What can hang from each mark
Y: J
C: J S
M: J L X
J: A C M Q S Z
S: Y
L: X
X: M
A: J L

Known rows, with every way that one mark hangs from another
Y(J(A C(S) Z)): [ 2.25  0.55 -0.21 -1.04 -0.88  2.06 -0.07 -0.97  0.64 -0.18 -0.99 -1.66
 -2.06 -0.14 -0.72  0.43  0.89  1.10 -0.43  1.44  1.21  1.79 -0.24 -0.27
 -0.06 -0.35  0.13 -0.96  0.67  0.44  0.97 -0.12 -1.04]
L(X(M(J(Q)))): [-0.76  0.05  0.14 -1.02  0.31 -1.51 -0.20 -1.01 -0.21  0.42  0.18  0.27
  0.35  0.11  0.64  0.54 -0.28  0.44  0.14 -0.20  0.01 -2.56  0.14  0.23
 -0.23 -1.35  1.09  0.45 -0.65  0.65 -0.40  0.03 -0.37]
A(J(C)): [-0.29  0.05  0.30 -0.11  0.10  0.38  1.81  0.21  1.48 -0.11  0.48  1.15
 -0.78 -0.03 -0.29  0.30  0.38  0.64  0.06  1.76  0.63  2.22  0.02  0.32
  0.15 -1.26  0.24 -0.15  0.67 -0.16  0.21 -0.65  0.34]
C(J(A M Z) S(Y)): [ 2.80  0.25  0.00 -0.92 -0.73  2.31 -0.80 -0.42  0.65  0.51 -1.85 -1.17
 -2.44 -0.16 -0.85  0.55 -0.12  1.46 -0.49  1.46  0.49  2.06 -0.33 -0.58
 -0.78 -0.63  0.58 -0.97  1.57  0.78  0.84 -0.52 -2.13]
X(M(J(Q Z) L)): [-0.50  0.00  0.29 -1.53  0.48 -1.04  0.56 -0.97 -0.55  0.13  0.08  0.03
 -0.34  0.36  0.32  0.39 -0.32  0.82  0.18  0.28  0.46 -1.12  0.09  0.23
 -0.12 -1.28  0.50  0.10 -0.46  0.55 -0.60  0.06 -0.81]
X(M): [-0.68 -0.27 -0.12 -0.33  0.09 -0.95 -0.21 -0.62 -0.36  0.16 -0.12 -0.25
  0.44  0.18  0.14  0.33 -0.10  0.21  0.36 -0.18  0.03 -2.49  0.04  0.16
 -0.01 -0.85  0.49  0.89 -0.83  0.19 -0.37 -0.06 -0.45]
J(A C M(X) S(Y)): [ 0.84  0.54 -0.04 -1.75 -1.26  1.24 -0.06 -1.18  1.11  0.99 -1.76  0.24
 -2.40 -0.49 -1.03  0.21  0.37  1.29 -0.30  0.16  0.65  0.20 -0.50  0.17
 -0.62 -1.45  1.17 -0.72  0.71  0.05  1.03 -1.20 -1.97]
S(Y(J(Q))): [ 1.97  0.01  0.39  0.01 -0.09  1.24 -0.20  0.52  0.94 -0.58  0.15 -0.82
 -1.12 -0.42 -0.74  0.70  0.50  0.77 -1.20  0.84  0.49 -0.10 -0.04 -0.20
  0.19 -0.65  0.12  0.03  0.33  0.55 -0.02 -1.07  0.35]
M(J L X): [-0.87  0.41 -0.01 -1.48  0.62 -1.82  1.43 -0.92 -0.92  0.46  0.23  0.24
  0.56  0.32  0.77  0.32 -1.07  0.86  0.45 -0.79  0.29 -2.06  0.09  0.62
 -0.47 -0.93  1.07  0.04 -0.23  0.80 -0.26 -0.16 -0.14]
S(Y(J(A C M Q))): [ 2.08  0.29  0.37 -0.60 -0.34  1.64  0.16 -0.10  1.46 -0.19 -0.75 -1.01
 -1.83 -0.54 -0.83  0.26  0.41  1.00 -1.10  0.66  0.68 -0.28 -0.27 -0.31
 -0.18 -0.52  0.28 -0.58  0.73  0.34  0.54 -1.12 -0.69]
X(M(J L)): [-0.86 -0.11 -0.01 -1.15  0.54 -1.56  0.89 -0.88 -0.46  0.09  0.10 -0.32
  0.77  0.40  0.51  0.39 -0.74  0.63  0.58 -0.21  0.35 -2.88  0.07  0.30
 -0.22 -1.17  0.88  0.72 -0.64  0.46 -0.58 -0.23 -0.51]
Y(J(A Z)): [ 1.53  0.63 -0.27 -0.87 -0.52  1.42  0.03 -0.71 -0.01 -0.31 -0.91 -1.37
 -1.40  0.15 -0.05 -0.28  0.33  0.61 -0.05  0.69  0.93 -0.06  0.05 -0.39
 -0.34  0.48 -0.36 -1.26  0.49  0.18  0.65  0.35 -1.05]
J(A S(Y) Z): [ 1.61  0.42 -0.09 -1.17 -1.36  2.09 -0.79 -0.52  0.38  0.23 -1.14  0.09
 -2.60 -0.20 -0.98  0.27  0.58  1.06 -0.17  1.16  0.79  3.44  0.09 -0.21
 -0.23 -0.92  0.10 -1.01  0.73  0.31  0.34 -0.42 -1.20]
A(J(C Q S(Y)) L): [ 0.00  0.02  0.32 -1.25 -0.14  1.00  1.31 -0.02  1.62 -0.38  0.11  1.38
 -2.42  0.03 -0.81  0.96  0.84  1.06 -0.60  2.64  0.91  3.44 -0.14  0.49
  0.28 -2.76  0.32 -0.25  0.73  0.65 -0.44 -1.43 -0.60]
Y(J(A(L) C M Q Z)): [ 1.39  0.82  0.01 -1.94 -0.53  1.85  0.20 -1.36  0.62 -0.09 -1.63 -1.20
 -2.92 -0.02 -0.31 -0.38  0.68  0.81 -0.58  0.99  1.05  0.45 -0.36 -0.33
 -0.48 -0.02 -0.40 -2.03  0.88  0.24  0.83  0.19 -2.54]
S(Y(J(A(L) M Q Z))): [ 1.74  0.39  0.11 -0.93 -0.54  1.52 -0.19 -0.31  0.81 -0.32 -1.03 -0.91
 -1.98 -0.30 -0.47  0.10  0.06  0.82 -0.69  0.62  0.55 -0.46 -0.11 -0.40
 -0.42 -0.31 -0.14 -0.97  0.71  0.57  0.13 -0.53 -1.41]
X(M(J)): [-0.11 -0.21  0.16 -0.78  0.48 -1.11  0.61 -0.46  0.16 -0.09  0.09 -0.24
  0.72  0.22  0.36  0.29 -0.55  0.52  0.43  0.33  0.46 -2.39  0.04  0.11
 -0.12 -0.89  0.83  0.75 -0.36 -0.06 -0.47 -0.34 -0.46]
Y(J): [ 1.16  0.19 -0.14 -0.20 -0.04  0.72  0.11 -0.09  0.19 -0.57 -0.07 -1.20
 -0.23  0.10 -0.10  0.17  0.39  0.33 -0.39  0.65  0.69 -1.28 -0.06 -0.14
 -0.01  0.10 -0.07 -0.33  0.17  0.12  0.32 -0.17 -0.06]
J(A(L(X)) M Q S Z): [ 0.05  0.82  0.02 -2.97 -1.08  1.30 -0.95 -1.81 -0.42  0.88 -2.17  0.89
 -3.68  0.22 -0.08 -0.63  0.31  0.84 -0.20  0.47  0.44  1.63 -0.24 -0.30
 -0.99 -0.63 -0.19 -2.62  0.91  0.36  0.37  0.69 -3.69]
X(M(J(Z))): [-0.04 -0.10  0.13 -0.95  0.17 -0.78  0.36 -0.66  0.09 -0.11 -0.02 -0.16
  0.22  0.23  0.27  0.32 -0.43  0.60  0.51  0.64  0.56 -1.29  0.10  0.09
 -0.09 -0.93  0.59  0.43 -0.27  0.00 -0.51 -0.01 -0.76]
J(C(S(Y)) M Q Z): [ 1.70  0.21  0.82 -1.33 -1.03  2.15 -0.80 -0.60  1.28  0.43 -0.90  0.33
 -3.54 -0.72 -1.42  0.73  1.04  1.30 -1.34  1.67  0.50  4.38 -0.59 -0.21
  0.03 -1.16 -0.01 -1.31  1.17  0.35  0.49 -0.18 -1.87]
J(A C Q S Z): [ 1.75  0.59  0.57 -1.99 -0.94  2.78 -0.56 -1.05  0.73  0.50 -1.00  0.49
 -4.46 -0.29 -1.45  0.28  1.96  1.45 -1.19  2.05  1.17  6.41 -0.20 -0.02
  0.22 -1.32  0.03 -1.88  0.84  0.17  0.94 -0.37 -1.41]
C(J(A Q) S): [ 2.68  0.09  0.38 -0.83  0.31  1.92 -0.46 -0.21  0.03  0.52 -1.07 -0.98
 -2.34  0.10 -0.65  0.46  0.56  1.50 -1.14  1.44  0.49  2.61 -0.29 -0.49
 -0.34 -0.53  0.62 -0.83  1.13  0.82  0.96 -0.62 -1.07]

Rows
[ 1.56  0.36  0.19 -1.63  0.19  1.05 -0.27 -0.98 -0.72  1.16 -1.67 -0.73
 -2.32  0.23 -0.28  0.17 -0.04  1.63 -0.78  0.34  0.23  0.32 -0.45 -0.30
 -0.94 -0.58  0.83 -1.20  1.04  1.03  1.06 -0.26 -2.13]
C(J(A M(L X) Q) S)
[ 0.43 -0.14  0.45 -1.35  0.13 -0.19  0.02 -0.54  0.12 -0.07  0.09  0.28
 -0.78  0.23 -0.14  0.54  0.21  0.98 -0.16  1.25  0.79  0.10  0.03  0.12
  0.08 -1.42  0.62  0.10 -0.13  0.04 -0.47 -0.30 -0.77]
X(M(J(Q S Z)))
[ 1.00  0.76 -0.09 -2.09 -1.83  1.90 -0.56 -1.56  0.91  0.97 -1.98  0.38
 -3.43 -0.51 -1.23  0.30  0.63  1.42 -0.17  0.81  0.82  2.36 -0.37  0.15
 -0.60 -1.54  0.70 -1.42  0.92  0.18  0.95 -0.56 -2.60]
J(A C M(X) S(Y) Z)
[ 0.42  0.60  0.03 -2.13 -0.19  0.34  1.10 -0.94 -0.27  0.20 -0.51  0.09
 -1.21  0.39  0.13 -0.01 -0.48  1.15  0.39  0.62  1.02  1.73  0.10  0.10
 -0.51 -0.74  0.51 -1.20  0.73  0.40  0.06 -0.06 -1.07]
M(J(A S Z) L)
[-0.47  0.51 -0.04 -2.07 -0.13 -0.83  0.75 -1.14 -1.03  0.41  0.07  0.70
 -0.72  0.37  0.19  0.71 -0.40  1.22  0.31  0.27  0.69  0.58  0.11  0.71
 -0.32 -1.64  0.92 -0.47  0.02  0.83 -0.29 -0.07 -0.59]
M(J(S Z) L X)
[ 1.57  0.15  0.37 -0.51 -0.21  1.25  0.12  0.00  1.18 -0.33 -0.27 -0.84
 -1.52 -0.48 -0.87  0.68  0.48  0.89 -1.18  0.69  0.53 -0.36 -0.27 -0.06
  0.03 -0.98  0.26 -0.28  0.46  0.60  0.21 -1.10 -0.31]
S(Y(J(C M(L) Q)))
[ 2.43  0.05  0.22 -0.60 -0.84  1.63 -0.68 -0.06  0.60  0.04 -0.72 -0.93
 -1.68 -0.43 -0.87  0.82  0.23  1.31 -0.87  1.04  0.46  1.09 -0.33 -0.49
 -0.22 -0.57  0.41 -0.30  0.90  0.74  0.33 -0.55 -0.87]
C(S(Y(J(A M Q Z))))
[ 0.68  0.32  0.77 -1.30  0.65 -0.43  1.11 -0.52  0.63  0.26  0.33  0.50
 -0.95 -0.23 -0.06  0.49  0.14  1.24 -0.70  0.69  0.69  0.85 -0.11  0.45
  0.04 -1.14  1.07 -0.22  0.30  0.18  0.18 -0.77 -0.01]
M(J(C Q) X)
[ 1.33  0.39 -0.14 -1.14 -0.98  1.64 -0.51 -0.47  0.22 -0.37 -0.76 -0.51
 -1.58  0.16 -0.51  0.12  0.66  0.61 -0.37  1.32  1.00  0.07 -0.24 -0.20
 -0.25 -0.26 -0.30 -1.33  0.77 -0.17  0.43  0.18 -1.52]
Y(J(M S Z))
[-0.28  1.00  0.31 -2.57 -0.66  0.99  0.04 -2.14  0.01  1.26 -1.82  0.36
 -3.56 -0.21 -0.22 -0.59  0.45  0.94 -0.36 -0.18  0.32  2.01 -0.30 -0.08
 -0.79 -0.52 -0.04 -2.52  0.68  0.57  1.00  0.73 -2.83]
J(A C M(L(X)) Q Z)
[-1.58  0.38 -0.26 -1.13 -0.16 -1.24  0.28 -1.10 -1.05  0.90 -0.84  0.41
  0.01  0.17  0.55 -0.38 -0.86  0.18  0.50 -1.57 -0.40 -3.26 -0.23  0.27
 -0.84 -0.12  0.30 -0.56 -0.13  0.31  0.14  0.51 -1.54]
J(M(L X))
[-1.20  0.72 -0.40 -1.64 -0.33 -0.72  0.43 -1.59 -0.70  1.18 -1.77 -0.07
 -0.51  0.22  0.86 -1.10 -1.12  0.22  0.81 -1.86 -0.27 -3.28 -0.15 -0.22
 -1.35  0.47  0.33 -1.38  0.32  0.29  0.65  0.71 -2.30]
J(A M(L(X)))
[ 2.61  0.15  0.25 -1.29 -0.04  1.96 -0.52 -0.39  0.57  0.49 -1.85 -1.10
 -2.64 -0.05 -0.70  0.49 -0.07  1.50 -1.05  1.18  0.38  1.04 -0.48 -0.58
 -0.78 -0.85  0.68 -0.91  1.45  1.06  0.65 -0.99 -2.26]
C(J(A(L) M Q) S(Y))
[-0.59  0.35 -0.01 -1.82  0.25 -1.28  1.09 -0.89 -0.92  0.47  0.25  0.59
  0.00  0.37  0.31  0.65 -0.57  1.15  0.20 -0.19  0.58 -0.93  0.03  0.72
 -0.35 -1.60  1.28  0.00 -0.11  0.74 -0.24 -0.52 -0.15]
M(J(S) L X)
[ 1.37  0.35  0.07 -1.51  0.04  0.41  1.36 -0.72  1.22 -0.06 -0.76 -0.79
 -0.72 -0.06  0.03  0.21 -0.51  1.03  0.15  1.00  1.02  1.17 -0.26 -0.06
 -0.30 -0.62  0.99 -0.31  0.91  0.19  0.28 -0.78 -1.01]
M(J(A(L) C(S)))
[-0.09  0.67 -0.60 -1.44 -0.72  0.64 -0.08 -1.37 -0.45  0.25 -1.61 -0.52
 -1.68  0.23  0.33 -0.58 -0.35  0.14  0.81  0.02  0.26  1.20  0.12 -0.20
 -0.62  0.20 -0.45 -1.29  0.28  0.47  0.10  0.76 -2.17]
J(A(L) Z)
[-1.46  0.19 -0.06 -1.94 -0.33 -0.31  0.38 -1.13  0.01  0.07 -0.15  1.85
 -2.02  0.52  0.17  0.79  0.42  0.82  0.27  2.03  0.54  1.56  0.19  0.50
 -0.16 -2.82  0.24 -0.56  0.03  1.04 -0.84  0.03 -1.55]
A(J(Q S Z) L(X(M)))
[-1.55  0.32 -0.48 -1.52 -0.68 -0.13  0.62 -0.90  0.24 -0.07 -0.24  1.68
 -1.36  0.49  0.28  0.68  0.05  0.43  0.75  1.85  0.49  1.87  0.22  0.52
 -0.27 -2.31  0.17 -0.56  0.33  0.87 -0.72  0.11 -1.29]
A(J(S Z) L(X))
[-1.57  0.33 -0.25 -1.05 -0.22 -1.01  0.11 -1.01 -0.63  0.77 -0.77  0.31
  0.10  0.16  0.59 -0.36 -0.80 -0.04  0.47 -1.30 -0.41 -2.88 -0.20  0.09
 -0.80 -0.11  0.21 -0.69  0.00  0.34  0.11  0.62 -1.47]
J(M(L(X)))
[ 1.68  0.56 -0.15 -1.41 -0.77  1.82  0.23 -0.87  0.96 -0.02 -1.29 -1.11
 -1.80 -0.03 -0.66 -0.09  0.76  0.94 -0.48  0.96  1.27 -0.50 -0.45 -0.21
 -0.38 -0.33  0.35 -1.25  0.88 -0.24  1.13 -0.58 -1.60]
Y(J(A C M S))
[ 0.32  0.47 -0.05 -1.46  0.38 -0.53  1.25 -0.76  0.45  0.00 -0.67 -0.35
  0.07  0.23  0.85 -0.40 -1.11  0.49  0.61  0.05  0.60 -1.10  0.08 -0.13
 -0.66 -0.07  0.72 -0.55  0.61  0.13 -0.08 -0.20 -1.05]
M(J(A(L(X))))
[-0.48  0.23  0.07 -1.50 -0.12 -0.92 -0.42 -1.28 -0.26  0.56 -0.25  0.40
 -0.45  0.14  0.43  0.48 -0.07  0.69  0.19  0.16  0.25 -1.42  0.18  0.17
 -0.33 -1.47  1.06 -0.05 -0.41  0.64 -0.20  0.09 -0.84]
L(X(M(J(A Q S Z))))
[ 0.72  0.61 -0.53 -1.75 -0.70  0.85 -0.12 -1.17  0.01  0.02 -1.56 -1.01
 -1.21  0.31  0.14 -0.30  0.01  0.56  0.05  0.22  0.85 -2.65 -0.26 -0.25
 -0.79 -0.19  0.27 -1.28  0.58  0.21  0.58 -0.09 -2.16]
Y(J(A(L(X)) M S))
[-0.97  0.17 -0.27 -1.24 -0.46 -0.27  1.52 -0.76  1.16  0.16 -0.76  0.92
 -1.11  0.02 -0.06  0.64 -0.51  0.86  0.50  1.29  0.38 -0.01 -0.33  0.45
 -0.48 -2.02  0.65 -0.04  0.68  0.66 -0.25 -0.69 -1.71]
A(J(C(S(Y)) M(X)) L)
[ 1.48  0.63  0.03 -1.87 -1.83  2.56 -0.47 -1.13  1.49  0.58 -1.94  0.17
 -3.51 -0.51 -1.38  0.14  0.73  1.22 -0.26  1.33  0.97  3.37 -0.41 -0.11
 -0.45 -1.22  0.34 -1.58  1.26 -0.12  0.93 -0.61 -2.52]
J(A C M S(Y) Z)
[ 1.45  0.74  0.11 -2.09 -0.66  1.87 -0.20 -1.04 -0.24  0.13 -1.29 -0.57
 -2.86  0.24 -0.38 -0.36  0.70  1.14 -0.71  0.80  1.10  0.39 -0.22 -0.36
 -0.60 -0.09 -0.34 -2.26  0.90  0.22  0.77  0.28 -2.15]
Y(J(A M(L) Q S Z))
[-0.95  0.14  0.17 -1.63 -0.03  0.26  1.28 -0.25  0.67 -0.07 -0.50  1.79
 -1.80  0.45  0.10 -0.11 -0.02  0.65  0.03  1.68  0.56  0.81 -0.18  0.17
 -0.46 -1.46 -0.12 -1.15  1.01  0.10 -0.43 -0.36 -1.85]
A(J(M Q S) L)
[ 1.28  0.30  0.36 -0.84  0.13  0.98  0.08 -0.16  0.30 -0.29 -0.46 -0.69
 -1.19  0.04 -0.10 -0.33  0.42  0.52 -0.90  0.50  0.62 -1.61 -0.29 -0.38
 -0.32  0.41 -0.30 -1.27  0.64 -0.13  0.49  0.04 -1.07]
Y(J(M Q))
[ 1.36  0.43  0.22 -1.39 -0.06 -0.12  1.10 -0.85  0.84  0.53 -0.52 -0.35
 -0.74 -0.36 -0.13  0.60 -0.48  1.61 -0.05  0.42  0.79  0.22 -0.18  0.22
 -0.39 -1.14  1.63  0.12  0.58  0.47  0.50 -1.07 -0.49]
M(J(A C(S(Y))) X)
[ 2.06  0.23  0.03 -0.17 -0.43  1.48  0.18  0.01  1.38 -0.39 -0.43 -1.35
 -1.17 -0.51 -0.84  0.61  0.43  0.85 -0.75  0.75  0.71 -0.08 -0.10 -0.14
  0.04 -0.74  0.43  0.06  0.39  0.50  0.42 -1.26  0.01]
S(Y(J(A C)))
[ 1.00  0.52 -0.51 -0.96 -0.13  0.72  0.38 -0.80  0.00 -0.35 -1.03 -1.67
 -0.71  0.26  0.28 -0.32 -0.04  0.34  0.09  0.18  0.75 -1.94 -0.06 -0.27
 -0.45  0.32 -0.08 -0.75  0.23  0.36  0.41 -0.08 -1.13]
Y(J(A(L)))
[ 1.43  0.57 -0.01 -1.90 -0.34  1.50  0.00 -0.83  0.13 -0.10 -1.44 -0.82
 -2.17  0.27 -0.18 -0.45  0.48  0.87 -0.69  0.67  1.01 -1.27 -0.37 -0.43
 -0.63 -0.03 -0.10 -1.75  0.84  0.08  0.65 -0.24 -2.21]
Y(J(A(L) M Q S))
[ 2.23 -0.08  0.58 -0.46  0.37  2.00 -0.63  0.46  0.56 -0.08 -0.21 -0.09
 -2.32  0.06 -1.13  0.82  1.16  1.13 -1.56  2.00  0.62  2.84 -0.09 -0.01
  0.19 -1.45  0.39 -0.52  0.80  0.55  0.36 -1.31 -0.19]
C(J(Q S(Y)))
[-0.84  0.36  0.01 -1.39  0.53 -1.50  1.19 -0.83 -0.33  0.25  0.33  0.15
  0.67  0.30  0.86  0.34 -0.99  0.54  0.41 -0.44  0.26 -1.53  0.14  0.37
 -0.43 -0.95  0.99 -0.12 -0.02  0.83 -0.37 -0.01 -0.05]
M(J L(X))
[ 2.48  0.44  0.89 -1.81 -0.26  2.00  0.70 -0.27  1.69 -0.12 -0.37  0.24
 -2.87 -0.36 -0.96  0.45  0.71  1.68 -0.96  2.24  1.44  4.59 -0.10 -0.09
  0.08 -1.30  0.66 -1.21  1.32  0.00  0.38 -1.12 -0.78]
M(J(A C Q S(Y) Z))
[ 2.20 -0.03 -0.02 -0.41 -0.31  1.84 -0.92 -0.19  0.00  0.14 -0.68 -0.84
 -1.77  0.12 -0.79  1.09  0.54  1.13 -0.59  2.01  0.48  3.53 -0.19 -0.20
 -0.05 -0.94  0.33 -0.39  0.91  0.86  0.46 -0.19 -0.88]
C(J(Z) S)
[ 0.40 -0.01  0.78 -0.70  0.03  1.23  1.33  0.35  1.51 -0.07  0.62  1.81
 -2.21 -0.04 -0.91  0.60  1.29  1.22 -0.85  2.64  0.98  4.21 -0.09  0.33
  0.37 -1.97  0.30 -0.60  0.91 -0.10  0.26 -1.02  0.25]
A(J(C Q S))
